Each row was made from one small tree. Brackets hold a mark, then the marks that hang from it, in alphabetical order. Every link used is in the known rows. Write each row's tree.
Known rows:
{mirap {dama dador} {lubut pelu}}: [  5   3  -6   1   4   3  -4  -9  -8  -7  -1   3   1  -4  -7  -2  -3  -2
 -14  -4  -3 -11   7 -35  -6   7  11  19 -36  -5   7 -26   2 -10]
{pulu mirap {rolom femi fudaf}}: [  4   6   7 -17   9   5   0 -19  -5  -3   7  -2  -7  -5 -10   8 -11   5
  -6   9   0 -20  -4  30   3  16   1 -13   8   9  -9 -18  -1   6]
{rolom femi pabe}: [ -9  -1   8 -10  -1  -7   3  -2  -5   4  13   2  -2  -4  -6  13  -4   4
  -2   8   5   2   1  16  -6  11  -1   8   2  -1  -2 -20   6   7]
{pulu {mirap {dama {dador fugor}}}}: [  1   8   1  -3   3   9   4 -22  -3  -1  -3   1  -5  -1 -16   6 -12   2
  -7  -4   0  -8   6  -6   0   2   6   2 -16 -12   4  -1  -1 -19]
{pelu {lubut {mirap dama pulu}}}: [  1  -1  -2 -27  -1 -15  -9 -14   6   1   2  -1  -1  -3  -2   0 -13  -6
 -10   2  -2 -11   5 -24 -10   0  17   7 -25  -6  -2 -25  -1 -20]
{mirap {dama dador} lubut}: [  3   7  -2   4   3   0   1 -11  -6  -3  -2   2  -6  -4  -9  -2 -10  -3
  -4   2  -5 -15   8 -28   0   4   6  14 -18 -10   7 -15  -2 -12]
{dama {dador fugor} {mirap {lubut pelu} {pulu rolom}}}: [  0   3 -12  -2   7  25   1 -20 -24  -9  -6   3  -5  -7 -15   3  -3  -3
 -19  -9 -12 -15   6 -14  -1  11  11   8 -45  -8   6 -36   7 -24]
{pabe {rolom femi}}: [ -1   2   1  -8   0   1  -5   1  -5  -1   3   3   4  -1   4   4  -7   0
   4   4   2  -2  -3   6  -3   5   0   6   0  12   3 -11  -2  -6]
{lubut {mirap dama} pelu}: [  2   0  -5  -6   4  -6 -15 -11   4   1   2   0  10  -1   0  -2   0   0
 -19   1   4  -4   2 -27 -15   4  13   6 -37  -2   6 -22   2   3]
{mirap dama {lubut pelu} {pulu {rolom pabe}}}: [ -1   7  -6 -21  -6   4 -10 -20 -10  -9   7   3 -12  -5  -3   7 -16   2
 -15  -1  -4 -16   4 -11  -6   9  15  18 -29  -5  -6 -44   0 -14]
{pulu {mirap dama} {rolom {fudaf sudido}}}: [  1  19   2 -16   6   3  -7 -31  -6 -10   1  -8  -6  -2 -11   0 -16   4
  -6  17  -1 -18  -2  10   6   0   8 -22  14   6 -11 -18  -8  -2]
{rolom femi {fudaf {sudido bilipeg}} pabe {pulu mirap}}: [ -9  13  17 -32   9 -15  -2 -13 -12  -5  24  -5  -7  -7 -22  14 -14   9
   1  19   0 -10  -3  38  -1  14   9 -12  65   6 -18 -22   4  13]
{dama dador {mirap lubut}}: [  1   3  -5   9   8   5   5 -11 -13  -2   0   3  -4  -6 -16  -3   0  -7
  -9   6 -12 -12   4 -25   2   5   2  16 -16  -8   7 -18   8  -5]
{fudaf {sudido bilipeg}}: [ -6   1  -3 -12   4  -1  -3  -1  -5  -7   0  -6   6   2 -14  -3   0   1
  -1  15  -5   4  -3  -2   4  -3   0 -10  33   8  -7  -1  -4   0]
{sudido bilipeg fudaf}: [  2  -1   0  -8   4  -4   0   4   1  -2  -1  -5   3   0 -10  -6   1   4
   2   0  -4  -3  -1  11   3  -2   1 -14  26   8 -11   2  -9  10]
{pulu {mirap dama lubut}}: [  8   5  -2 -14   0  -1  -2 -23   3  -5   5   5  -1  -1 -13   0 -13  -2
 -11   3  -6 -16   2 -18   0   3   8  26   0  -6  -5  -9  -2 -14]
{dama mirap}: [-2  2 -1  5  2  0  1 -6 -4  2  2  0 -2 -1 -7 -3  1 -3 -5  6 -5 -1 -2 -5
  1  0 -1  4 -7 -4  1 -8  5  3]
{fugor {dador {dama {mirap {lubut pelu}}}}}: [  0   0  -4   9  11  11   0  -7  -8   1   2   7 -12  -4  -9  -4   9   2
 -20 -17   2  -9   3 -23 -11  -2   6  26 -29   2   2 -18  10   6]
{femi {rolom fudaf pabe pulu}}: [ -2  19  14  -1  -6 -13  -8   6 -10   3  12   1 -14  -7   7   7 -13   3
  10  -5   5 -12   2  25  -2   5   5  -7  33  -1  -3 -18   2   5]
{femi {rolom {fudaf sudido} pabe}}: [ -4  15   7  -5  -1 -11  -7   1 -13  -2   6  -5   1  -4  -4   2  -9   1
   1   7   4  -5   0  12  -3  -6   2  -8  32   9  -3 -25   1   1]
{dador dama fugor}: [ -5   8   3  13   1  17   5  -7  -1   5  -5   3  -2  -1  -6   4   3   8
  -7 -22   8   1   2   9  -3  -5   1   2 -17  -6   3  11   1 -11]
{bilipeg sudido}: [ -4  -2  -2  -6  -1   5  -3  -6   5   2  -2   1  -1   1   1   1   1  -2
  -2  -4  -4  -2   2  -5   0 -11   7  -9   0   3   1   5  -2  -9]
{lubut {mirap {dama {dador fugor}} pulu} pelu}: [  0   3  -6  -7   5   5  -7 -14  -8   0  -8  -2   2  -2  -6   3  -6   1
 -18 -12  -1  -6  10 -26 -15   7  19  -2 -51 -12  12 -29   5 -18]
{mirap dama pulu}: [ -1   7   0 -11  -6  -6  -4 -13   0  -3  -4  -3 -11   0   2   0 -12   1
   4  -3  -3  -4   3  -9  -4  -2  10  -3  -6  -7  -4 -10  -4 -14]
{femi rolom}: [ 3  2 -2  4 -5 -2 -8  5 -4  0 -4  2  2  1  1 -4 -4 -5  3 -2  0 -5 -2 -3
 -2 -4 -2  5 11  6  2  0 -3 -7]
{lubut {mirap dama {pulu rolom}} pelu}: [  0   3 -10 -20   1   3 -17 -20  -2  -4  -4  -2  -4  -1   3   0 -11  -1
 -15   2  -1 -13   1 -17 -10   8  17  -6 -40  -1  -1 -34  -3  -7]
{pulu {mirap {dama dador}}}: [  3   6   0  -6   5   0   0 -18   0  -3  -2  -1  -9   0 -13   1 -12  -1
  -3   7  -2 -11   3 -14   1   2   5   5  -7  -7   1  -1  -3  -6]
{pulu {mirap {lubut pelu}} {rolom fudaf pabe}}: [  7   6   0 -23   7   8  -4 -17  -9  -8  16   3  -4  -8 -11   9 -10   5
 -22   1  -2 -24   0  10  -1  15   9  16 -10   5  -7 -37   5   5]

Write each row's tree:
[ -2   4  -9  -6   9  18  -3 -17 -15  -4  -3   4 -25  -4  -8  -3  -1   1
 -17 -16  -2 -18   3 -14  -6   0   9  16 -33   4  -4 -29   4  -4]	{fugor {dador {dama {mirap {lubut pelu} {pulu rolom}}}}}
[ -3  11  19 -20   5 -14   1 -12  -6   2  23   1 -14  -8  -9  17 -14   7
   3   7   5 -13   1  38  -4  17   8  -2  33  -1 -12 -22   8  12]	{rolom femi fudaf pabe {pulu mirap}}
[ -3  10  -1   4   6   4  -1 -14  -4   6  -5   0   4  -3  -8   3  -6   0
 -12  -6   4  -7   8 -18  -8   3   9  -4 -37 -13  15 -12   2 -10]	{lubut {mirap {dama {dador fugor}}}}
[  2  -5 -12 -19   6   7 -13 -10  -5  -4  -3  -2   0  -2   3   0  -3  -2
 -14   1  -3 -10   0  -9  -8   9  12  -7 -30   3  -1 -29   1  -1]	{lubut {mirap {pulu rolom}} pelu}
[ -1   4  -5   2   5  11   8 -15 -18  -2  -6   2  -6  -6 -17   2  -5  -5
 -10 -11 -14  -9   9 -16  -1   5   8  13 -24 -14   7 -21  10 -24]	{dama {dador fugor} {mirap lubut pulu}}
[ -3   4   1 -19   1   8   0 -17  -3  -3  10   1  -9  -2 -11  11 -12   2
  -7  12  -1 -13  -4  19   6   6  -2   5   4   0  -9 -11  -1   4]	{pulu mirap {rolom pabe}}
[ -4   9   6  -6  -1  -4  -9   3  -9  -1   8   5  -5  -3   8   7 -11   1
  13   4   4  -5  -1  16   0   7   7   2  19   9  -1 -11  -1  -3]	{pabe {rolom femi pulu}}
[  5   2  -7  -7   1  -1  -5 -12  -9 -10  -4   1  -6  -4  -5  -2  -9  -2
 -10  -6  -7 -12   9 -37  -8   5  16  16 -31  -9   3 -32   1 -20]	{mirap {dama dador} {lubut pelu} pulu}
[  6  -3 -10 -17   0  12  -7 -10 -11 -12  -2   2  -4  -4   0   0  -6  -1
 -12  -5  -8 -15   1  -9  -2  11  11  11 -21   3  -5 -29   0 -15]	{mirap {lubut pelu} {pulu rolom}}
[  2  11   1 -28   3  -9 -13 -20   0  -1   3  -5 -10  -7   1   0 -18  -2
 -11  -2  -2 -25   5  -5  -4   8  17 -18 -29   0  -3 -37  -4 -15]	{pelu {lubut {mirap dama {pulu {rolom fudaf}}}}}
[-10  13  -3   4   2  25   3 -22 -12   1  -8   1 -18  -3  -9   4  -5   4
  -9 -16  -2  -8  -1  13   2  -2   4  -6 -27  -8  -3  -9   2 -17]	{dador {dama {mirap {pulu rolom}}} fugor}
[  1  -3   1 -18   6   9  -1 -18  -3  -4   6   1  -4  -2 -12   8 -10   0
  -6  14  -1 -13  -5  21   3  13  -2   1   5   6  -9 -11  -2   0]	{pulu mirap {rolom femi}}
[ -6   5  -1  -7   8  13   4 -21 -15   0   0   4 -29  -5 -13   2  -7   1
  -9  -9  -2 -20   3   2  -4   5   3  11 -14   3  -5 -30   4  -4]	{fugor {dador {dama {mirap lubut {pulu {rolom femi}}}}}}
[  3  -8  -8 -17   5  -4 -10  -4  -2  -2  -1  -1   7  -1   1  -1   1  -2
 -14  -4  -2  -2   2 -18 -15   4  14   3 -25  -1   2 -24   6  -2]	{lubut {mirap pulu} pelu}
[  1  -2  -3 -21   0   6  -1 -15 -12  -7   2   1  -9  -6  -6   6 -12  -2
  -3   3  -7 -17   2   7   0  14   5   7  -3   2  -8 -30  -1 -14]	{mirap lubut {pulu {rolom femi}}}
[ -1  13   6  -9   6  -4  -7  -3 -14  -5   3  -5   8  -4   0   2  -6   3
   4  11   3  -4  -2  13  -2   2   4 -15  20  19  -2 -23  -1  -3]	{pabe {rolom femi {fudaf sudido}}}
[ -7  10  -1 -24  -4  -3 -11 -22  -3   1   3  -2 -17  -3  -2   8 -19   0
  -8   7   0 -14   2  -2  -6   5  10  -5 -22  -8  -3 -33  -2  -2]	{lubut {mirap dama {pulu {rolom pabe}}}}
[ -4  14   6 -19  -3  -1  -1  -9 -10  -2   5  -4 -21  -6   1   9 -14   6
   1  -2   0 -14   1  26   2   6   5 -19   0   0  -7 -27  -1   1]	{mirap {pulu {rolom fudaf pabe}}}
[  0  16  11 -21   8  -7 -10 -13 -14  -9  11  -2   0  -5  -4   6 -16   2
   6  16   1 -11  -3  25   1   5  12 -12  47  15 -11 -19   1  -2]	{pabe {rolom femi {fudaf sudido} {pulu mirap}}}
[ -7   8   0 -12   5   9  -4 -26 -12   2  -7  -2  -9  -5 -11   9 -18   1
  -9  -1   2 -16   8   0  -6  14  11 -13 -39  -9   8 -33  -2 -17]	{lubut {mirap {dama {dador fugor}} {pulu {rolom femi}}}}
[ -8   5   0 -19  -6   5  -1 -10  -8  -3   3  -1 -18  -3  -1   9 -13   2
   0   5  -4  -7   0  16   2   3   3  -5   0  -3  -8 -21  -1  -5]	{mirap {pulu {rolom pabe}}}
[  1   0  -8   1   7  14   3 -13 -20  -6  -5   3   1  -6 -16   2   1  -3
 -19 -13 -11  -7   9 -24  -7   9  13  18 -40 -12   7 -33  13 -23]	{dama {dador fugor} {mirap {lubut pelu} pulu}}
[ -4  18  11  -9   4  -8 -11  -3 -16  -6   9  -4  -1  -5   4   4 -11   3
  13  11   4  -6  -1  23   0   6  11 -23  39  14  -4 -23   0  -1]	{pabe {rolom femi {fudaf sudido} pulu}}
[  5   4 -10 -17  -3  10 -13 -19  -8 -12  -2   1  -9  -3   0   0 -13   0
 -12  -4  -6 -17   3 -19  -4   7  15  10 -30  -1  -5 -35  -5 -18]	{mirap dama {lubut pelu} {pulu rolom}}
[  1   0  -7 -11   8  -5 -10 -11  -4  -3  -6  -4  -3  -2  -3  -2  -7  -2
 -12   0  -2  -8   7 -35 -15   5  18  -3 -41  -8   8 -31   3  -6]	{lubut {mirap {dama dador} pulu} pelu}
[-11  13   9 -15   5  -1  -1 -13 -17  -3  11  -7  -4  -7 -10  12  -9   7
  -2  20   5  -8  -1  33   1  11   0 -21  17  10  -8 -38   2  10]	{pulu {rolom femi {fudaf sudido} pabe}}
[  0   3  -8  11   8  10  -3  -9  -8  -1   3   6   1  -5 -12  -4   9   1
 -22 -11  -2  -7  -1 -23  -8   1   8  30 -32  -3   1 -16   9  -3]	{dador {dama {mirap {lubut pelu}}}}
[  1   6  -1 -20  -3   4  -5 -25  -9  -6   1   2 -13  -5  -6   5 -20  -1
  -2   3  -6 -19   2  -3  -2  13   8   9 -11  -1  -8 -34  -5 -20]	{mirap dama lubut {pulu {rolom femi}}}
[ -3  11  15  -4   5 -12  -2  -1  -7   2  11  -1 -10  -7   2   7  -6   6
   8  -3   5  -9   3  28  -3  16   8 -17  22   1  -5 -16   3   8]	{rolom femi fudaf pulu}
[ -7   9  -2  -2   4  24   4 -27 -17   0  -1   5 -12  -8 -18   7  -7   3
 -15 -14  -5 -16   1  10  -3   9   6  13 -26  -7  -4 -26   5 -23]	{dador {dama {mirap lubut {pulu {rolom femi}}}} fugor}
[  3  -3 -10   8  11   7   1  -6 -14  -5   1   3   3  -6 -14  -3   5  -6
 -18   4 -10  -9   3 -33  -4   9   6  22 -33  -5   7 -28  10  -2]	{dama dador {mirap {lubut pelu}}}
[  4  -3  -9   2   5   4  -3  -8  -9  -4   5   5   7  -4 -10  -4   6  -4
 -19   1  -9  -6   0 -25  -5   9   8  27 -25   0   0 -26  10  -3]	{dama {mirap {lubut pelu}}}
